Known rows, with every way that one mark hangs from another:
Z_95{Z_112 Z_171 Z_627}: [ 2.26 -1.30 -2.54  3.51  2.22 -1.09  0.51  2.92  0.81 -1.08 -2.26 -0.31
  1.29  7.12  1.36 -0.32 -2.66  4.56 -5.98 -0.03 -2.91 -0.77 -1.78]
Z_700{Z_112{Z_95{Z_627}}}: [-0.26 -0.22 -1.45  0.44 -1.76 -0.73  2.13  4.95  0.04  0.23 -0.10 -2.55
  4.39  1.18  4.98  0.71 -2.67 -2.41 -3.58 -0.27 -0.33 -5.53 -2.47]
Z_965{Z_700{Z_112{Z_95} Z_171}}: [ 1.01  0.75  2.26 -0.21 -2.72 -3.71  1.10  4.40 -3.48 -0.72 -2.29 -5.49
  4.38 -1.32  2.42 -1.76 -3.15 -7.88 -3.30 -4.33 -1.30 -3.46 -2.02]
Z_952{Z_965}: [-0.20  1.23 -1.53  1.67  0.13  1.08 -0.36 -2.43  0.96  0.39  0.04  1.78
  1.08  1.35 -0.39 -1.07  2.43 -0.40  2.05 -0.99 -0.31 -0.24  0.83]
Z_112{Z_95}: [ 0.78 -0.04  0.60 -0.19 -1.52 -0.65  3.12  1.34 -0.26  1.19 -1.13 -1.29
  0.97 -0.40  3.31  0.01 -1.74 -3.49 -1.45 -0.57 -1.09 -1.03 -2.45]
Z_95{Z_112 Z_171 Z_627 Z_843 Z_965}: [ 4.49 -2.31 -1.44  5.50  1.24  0.12  0.75  1.84  0.20  0.79 -1.28 -3.12
  0.00  6.72  2.67  1.15 -2.17  4.57 -8.30 -0.31 -0.65 -0.59 -5.76]
Z_700{Z_112 Z_171}: [-1.18 -0.54  3.29  0.62 -2.07 -3.04 -1.55  4.34 -0.04  0.59 -1.30 -2.10
  5.05  0.89 -0.04 -2.12 -0.98 -1.25 -1.60 -2.49  0.04 -2.15  0.57]
Z_952{Z_453 Z_965{Z_700}}: [ 3.51  3.14 -2.63  0.99  1.81  2.38 -0.56 -3.18 -4.81 -3.07  2.72  2.06
  1.64  1.00 -0.47 -1.45  4.12 -2.83  2.27 -0.70  0.46 -0.52  3.05]
Z_843{Z_95{Z_112 Z_627 Z_965}}: [ 2.33 -0.40 -3.29  1.69 -0.21  0.82  3.04  3.35  4.11  1.78 -2.88 -1.12
 -1.15  2.37 -0.51  2.12 -2.22  4.07 -4.94  1.68  0.83 -1.15 -3.73]
Z_965{Z_700{Z_112 Z_171}}: [ 0.00  0.56  1.63 -0.28 -1.36 -3.13 -2.25  2.87 -3.40 -2.37 -1.30 -3.80
  3.59 -0.59 -1.09 -1.70 -1.53 -4.86 -1.67 -3.53 -0.26 -2.94  0.05]
Z_952{Z_453 Z_965}: [ 2.27  1.85 -0.67  2.18  1.38  2.61  0.33 -1.30 -1.50 -0.59  2.19  4.29
  3.37  2.52  0.33 -1.86  4.81  0.51  2.64  0.62  0.59 -0.24  3.36]
Z_965{Z_700{Z_112}}: [-0.84  0.93 -1.72 -0.81 -0.38 -0.83 -1.56  1.03 -2.76 -3.02  1.06 -1.67
  2.08 -0.64 -0.21  0.01 -1.34 -3.87 -1.04 -3.38  0.72 -3.34 -1.01]
Z_453{Z_952{Z_965{Z_700{Z_112 Z_171}}}}: [ 1.11 -0.09  2.85  2.66  0.34 -3.80 -2.32  1.12 -4.16 -3.96 -1.86 -0.24
  2.41  0.45  1.74 -2.98 -0.54 -3.46  1.09 -4.70  0.12 -3.23  2.03]
Z_112{Z_95{Z_627 Z_843 Z_965}}: [ 4.00 -0.63 -0.25  2.51 -1.95  1.59  3.16  1.27 -1.49  2.55 -0.11 -5.29
 -0.18 -0.15  6.08  2.32 -1.67 -1.44 -5.25  0.58  1.02 -2.84 -5.64]
Z_112{Z_95{Z_171 Z_627 Z_843}}: [ 3.96 -0.97 -0.81  3.80 -0.79 -1.22  3.72  2.45 -0.90  1.43 -0.96 -5.53
  1.38  3.32  7.47  0.18 -3.66  0.35 -7.51  1.42 -2.25 -2.63 -4.47]
Z_952{Z_453}: [ 2.73  0.48  0.77  0.18  1.12  1.78  0.19  0.67 -1.92 -1.22  2.25  2.36
  2.37  0.76  0.80 -0.79  2.25  1.51  0.28  1.49  0.95 -0.15  2.49]
Z_843{Z_95{Z_171}}: [ 1.12 -0.20 -1.84  1.70  0.45 -2.62  3.15  1.50  4.28  0.26 -1.74 -0.67
  0.09  2.14  0.74 -1.16 -3.12  2.86 -3.83  2.08 -2.23  0.92 -1.89]
Z_952{Z_453 Z_965{Z_700{Z_112}}}: [ 1.76  2.56 -2.70  1.26  0.79  1.99 -1.44 -0.62 -3.96 -3.52  3.55  2.20
  5.08  2.09  0.10 -1.70  3.23 -3.34  1.97 -2.97  1.60 -2.96  2.43]
Z_95{Z_627}: [ 0.93  0.38 -1.61  0.39  0.64  0.50 -0.30  1.30 -0.15 -0.69  0.57 -1.34
 -0.36  0.53  1.57  0.52 -0.41  1.36 -1.29  1.88  0.37 -1.76  0.84]
Z_700{Z_112{Z_95} Z_171}: [-0.44 -0.38  3.48  0.70 -3.57 -3.38  1.77  5.52 -0.03  2.19 -2.86 -3.45
  5.92  0.17  3.16 -1.97 -2.69 -4.34 -3.27 -2.99 -1.20 -2.91 -1.82]
Z_453{Z_952}: [ 1.54 -2.21  2.76  0.99  1.42 -1.81  0.18  0.27 -1.43 -2.14 -1.16  1.63
 -2.10 -0.35  2.51 -0.41 -1.12  2.30  0.50 -0.18  0.89 -0.53  0.69]
Z_95{Z_171 Z_627 Z_965}: [ 4.42 -1.14 -2.68  2.96  2.17 -0.30 -0.75 -0.23  0.76 -1.54  0.26 -1.54
 -0.08  3.77  2.28 -0.04 -0.36  3.26 -3.76  0.01 -1.03  0.49 -2.50]

Rows:
[ 1.20 -0.51  3.24  2.42 -3.96 -2.37  1.66  7.03 -2.25  3.23 -2.06 -7.54
  5.95  0.80  6.67 -0.45 -3.69 -3.12 -6.64 -0.45 -0.14 -6.58 -3.13]  Z_700{Z_112{Z_95{Z_627 Z_843}} Z_171}
[ 5.62 -1.22 -1.11  4.45 -0.18 -0.23  3.35  1.14 -0.57  1.60 -0.49 -5.68
  0.82  3.38  6.69  0.75 -2.67  0.35 -7.51  0.64 -1.18 -1.61 -6.72]  Z_112{Z_95{Z_171 Z_627 Z_843 Z_965}}
[ 3.99 -0.60  1.50  1.23  0.14 -1.62 -0.88  0.99 -2.98 -0.94 -3.54 -3.08
 -0.16  1.46 -1.72 -0.22 -1.07 -2.81 -2.99 -4.48 -0.43  1.05 -2.85]  Z_95{Z_112 Z_965{Z_700{Z_171}}}
[ 0.64  0.10 -0.59  2.28  1.24 -1.98 -1.42 -1.09 -3.47 -4.57  0.81  1.46
  0.70  0.80  1.71 -1.25 -0.30 -2.14  1.55 -4.53  0.99 -3.48  0.88]  Z_453{Z_952{Z_965{Z_700{Z_112}}}}
[ 0.29 -1.07 -0.98  2.35 -1.23 -2.87  2.41  3.49  1.59 -0.31 -0.98 -1.32
  5.39  3.88  4.42 -1.42 -3.60 -1.77 -4.60 -3.01 -2.71 -2.33 -3.93]  Z_700{Z_112{Z_95{Z_171}}}
[ 3.59  0.45  0.40  0.75 -0.91 -2.14  2.22  2.31  0.44  0.21 -5.09 -3.68
 -0.71  0.38 -3.18 -0.08 -2.78 -1.86 -4.41 -1.86 -0.26  0.56 -3.66]  Z_843{Z_95{Z_112 Z_965{Z_700{Z_171}}}}
[ 0.01 -0.74  4.48  2.29 -4.63 -2.53  2.47  6.00 -1.53  3.74 -2.72 -5.35
  6.10  0.10  5.11 -0.78 -3.01 -4.09 -5.24 -2.13 -0.37 -4.29 -3.86]  Z_700{Z_112{Z_95{Z_843}} Z_171}
[ 4.43  2.63  1.20  1.84  0.87  0.34 -1.42 -0.86 -5.37 -2.27  0.74 -0.14
  3.17  0.85 -0.57 -3.73  4.18 -3.70  1.97 -1.41 -0.38  0.06  4.21]  Z_952{Z_453 Z_965{Z_700{Z_171}}}
[ 2.02  0.10 -0.31  1.73 -2.08  0.66  3.51  2.31 -2.14  2.80 -0.72 -5.65
  0.28  0.09  7.34  1.44 -2.89 -1.52 -5.10  2.01 -0.04 -3.70 -3.74]  Z_112{Z_95{Z_627 Z_843}}
[ 5.40 -1.07 -1.84  3.05  0.76 -0.76  2.64  0.85  1.10 -0.34 -0.88 -3.32
  0.99  2.91  5.00  0.03 -2.08 -0.30 -5.01 -0.47 -2.17 -0.43 -5.12]  Z_112{Z_95{Z_171 Z_627 Z_965}}
[-1.15  2.38 -3.39  1.17 -0.17  0.04 -1.70 -1.34 -2.15 -2.41  1.19 -0.08
  3.00  1.16 -0.79 -0.68  0.85 -4.56  0.91 -4.29  0.33 -3.14  0.25]  Z_952{Z_965{Z_700{Z_112}}}
[ 3.96 -1.27 -4.21  3.65  1.47 -0.95  3.07  3.57  4.72  0.72 -3.25 -1.22
 -0.13  5.68  0.28  0.93 -3.46  5.80 -7.29  1.40 -1.54 -0.08 -4.70]  Z_843{Z_95{Z_112 Z_171 Z_627 Z_965}}
[ 3.21 -0.77  1.40  2.01 -2.53  1.23  3.63 -0.21 -0.99  3.55 -0.34 -3.77
  0.37 -0.88  4.15  1.89 -1.32 -3.00 -4.28 -1.24  0.62 -1.01 -6.49]  Z_112{Z_95{Z_843 Z_965}}
[ 1.05  0.39 -1.92 -0.11 -0.37  0.11 -1.66  0.09 -2.07 -2.98  1.48 -1.73
  1.29 -0.65 -0.76  1.41 -0.39 -3.96 -1.38 -4.31  1.69 -2.20 -2.93]  Z_95{Z_965{Z_700{Z_112}}}
[ 4.21  0.00 -2.67  2.64  0.11  1.90  0.24  0.56 -4.14 -0.53 -0.62 -4.62
 -2.05  2.13  1.98  3.00 -1.75 -0.36 -6.05 -1.27  1.49 -2.24 -4.93]  Z_95{Z_112 Z_627 Z_843 Z_965{Z_700}}
[ 6.16  0.29 -2.99  3.50  1.52 -0.10 -0.62 -1.19 -3.98 -2.87  1.02 -6.23
 -1.37  2.16  3.49  1.03 -1.57 -0.32 -6.42 -0.50 -0.04 -0.82 -4.63]  Z_95{Z_171 Z_627 Z_843 Z_965{Z_700}}
[ 3.67 -2.57 -0.08  5.29  0.86 -0.34  1.07  0.44  0.66  1.96 -1.76 -1.23
  0.75  6.34  1.45  0.69 -1.56  3.58 -7.33 -2.43 -0.94  1.23 -6.35]  Z_95{Z_112 Z_171 Z_843 Z_965}
[ 3.18  0.10  3.57  2.43  1.52 -3.64 -1.30 -1.34 -5.10 -3.58 -2.41 -1.03
 -0.75 -0.79  1.47 -3.33  0.12 -2.96  1.57 -2.75 -0.65 -0.59  2.71]  Z_453{Z_952{Z_965{Z_700{Z_171}}}}
[ 0.21  0.80 -1.68 -1.04 -2.03 -1.10  1.91  2.45 -2.63 -1.79  0.24 -3.27
  3.33 -1.07  2.45  0.31 -3.28 -7.26 -2.49 -3.68 -0.65 -3.82 -3.57]  Z_965{Z_700{Z_112{Z_95}}}
[ 2.31  0.53 -0.32  2.02  2.21 -1.10 -0.58 -3.26 -4.34 -4.22 -0.11  1.54
 -2.49 -0.37  1.74 -1.16  0.37 -2.13  2.21 -2.36  0.07 -0.77  1.47]  Z_453{Z_952{Z_965{Z_700}}}
[ 6.53  0.10 -3.58  1.87  1.33 -0.72  2.22 -0.22 -2.40 -3.23 -0.47 -4.98
 -0.49  1.77  4.62  0.35 -2.85 -3.44 -5.38 -1.83 -2.31 -0.83 -5.22]  Z_112{Z_95{Z_171 Z_627 Z_965{Z_700}}}
[ 1.84  0.09 -2.07  1.22 -0.23 -3.17  1.91  2.26 -1.67 -3.04 -0.17 -2.93
  4.22  2.25  4.21 -1.36 -4.14 -5.03 -4.89 -4.31 -2.57 -2.80 -4.39]  Z_965{Z_700{Z_112{Z_95{Z_171}}}}
[ 2.06  2.48  0.89  1.99 -0.22 -0.61 -2.21  1.67 -4.95 -2.58  1.16 -0.22
  6.62  1.63 -0.58 -3.55  3.23 -4.89  0.82 -3.28  0.46 -2.66  3.84]  Z_952{Z_453 Z_965{Z_700{Z_112 Z_171}}}
[ 2.73  1.47 -2.82 -0.75 -0.68  0.01  1.95 -1.42  0.43 -1.39 -0.67 -2.77
 -2.37 -3.05 -1.59  1.51 -1.28 -2.54 -1.69 -0.29  0.97  0.32 -3.10]  Z_843{Z_95{Z_965{Z_700}}}
[ 1.12 -0.83 -0.61  3.09 -0.18  0.79  1.03  3.61 -1.58  2.06 -1.60 -2.92
 -0.08  3.96  2.70  1.84 -2.17  3.08 -6.08  1.38  0.32 -2.94 -2.58]  Z_95{Z_112 Z_627 Z_843}
[ 5.76  0.70  0.80  0.55 -0.86 -1.35  1.48  1.73 -3.94 -1.11 -2.30 -7.01
  0.20 -1.75  3.29 -0.05 -2.12 -6.15 -3.81 -1.67 -0.76 -1.57 -3.02]  Z_112{Z_95{Z_627 Z_965{Z_700{Z_171}}}}
[ 2.10 -1.50  0.30  3.32 -0.74  1.50  1.00  0.71 -0.21  3.01 -1.35 -1.28
 -0.88  2.98  0.46  2.45 -0.60  1.90 -4.74 -1.96  1.12 -0.25 -5.39]  Z_95{Z_112 Z_843 Z_965}
[ 1.03 -1.45  0.16  3.51 -2.19 -2.66  3.36  3.78  0.47  2.09 -0.54 -3.64
  5.16  3.64  6.07 -0.70 -3.95 -1.84 -7.19 -2.42 -1.63 -3.61 -5.69]  Z_700{Z_112{Z_95{Z_171 Z_843}}}
[ 2.93 -0.85 -1.97  3.47 -0.39 -1.03 -0.96  0.06 -2.75 -2.12  1.54 -4.16
  2.27  2.71  1.78  0.47 -1.98 -1.79 -6.07 -4.30  0.48 -2.08 -5.68]  Z_95{Z_171 Z_843 Z_965{Z_700{Z_112}}}
[ 4.95  1.26 -3.11 -0.16 -0.07  1.03  2.32 -0.19 -3.14 -1.86  0.25 -5.02
 -1.00 -1.83  3.19  1.72 -1.48 -5.49 -3.51 -1.18 -0.05 -1.99 -4.19]  Z_112{Z_95{Z_627 Z_965{Z_700}}}
[ 3.07  0.44  0.00  0.93 -0.48 -1.70 -2.84  2.95 -3.50 -2.73 -0.20 -5.60
  2.93 -0.30  0.33  0.03 -1.08 -3.63 -3.07 -2.83  1.14 -3.58 -1.60]  Z_95{Z_627 Z_965{Z_700{Z_112 Z_171}}}
[ 3.52 -0.61 -2.03  2.26  0.75 -1.76  2.88  2.51  0.84 -0.34 -1.15 -3.03
  1.73  3.25  5.37 -0.76 -3.47 -0.03 -5.07  0.98 -3.28 -1.55 -2.71]  Z_112{Z_95{Z_171 Z_627}}
[ 5.28 -0.96 -4.06  3.29  3.13 -0.59 -0.47  0.46 -1.61 -3.86 -1.27 -2.47
 -0.79  5.47  0.66  0.67 -2.04  1.17 -6.51 -2.55 -1.42  0.14 -3.98]  Z_95{Z_112 Z_171 Z_627 Z_965{Z_700}}
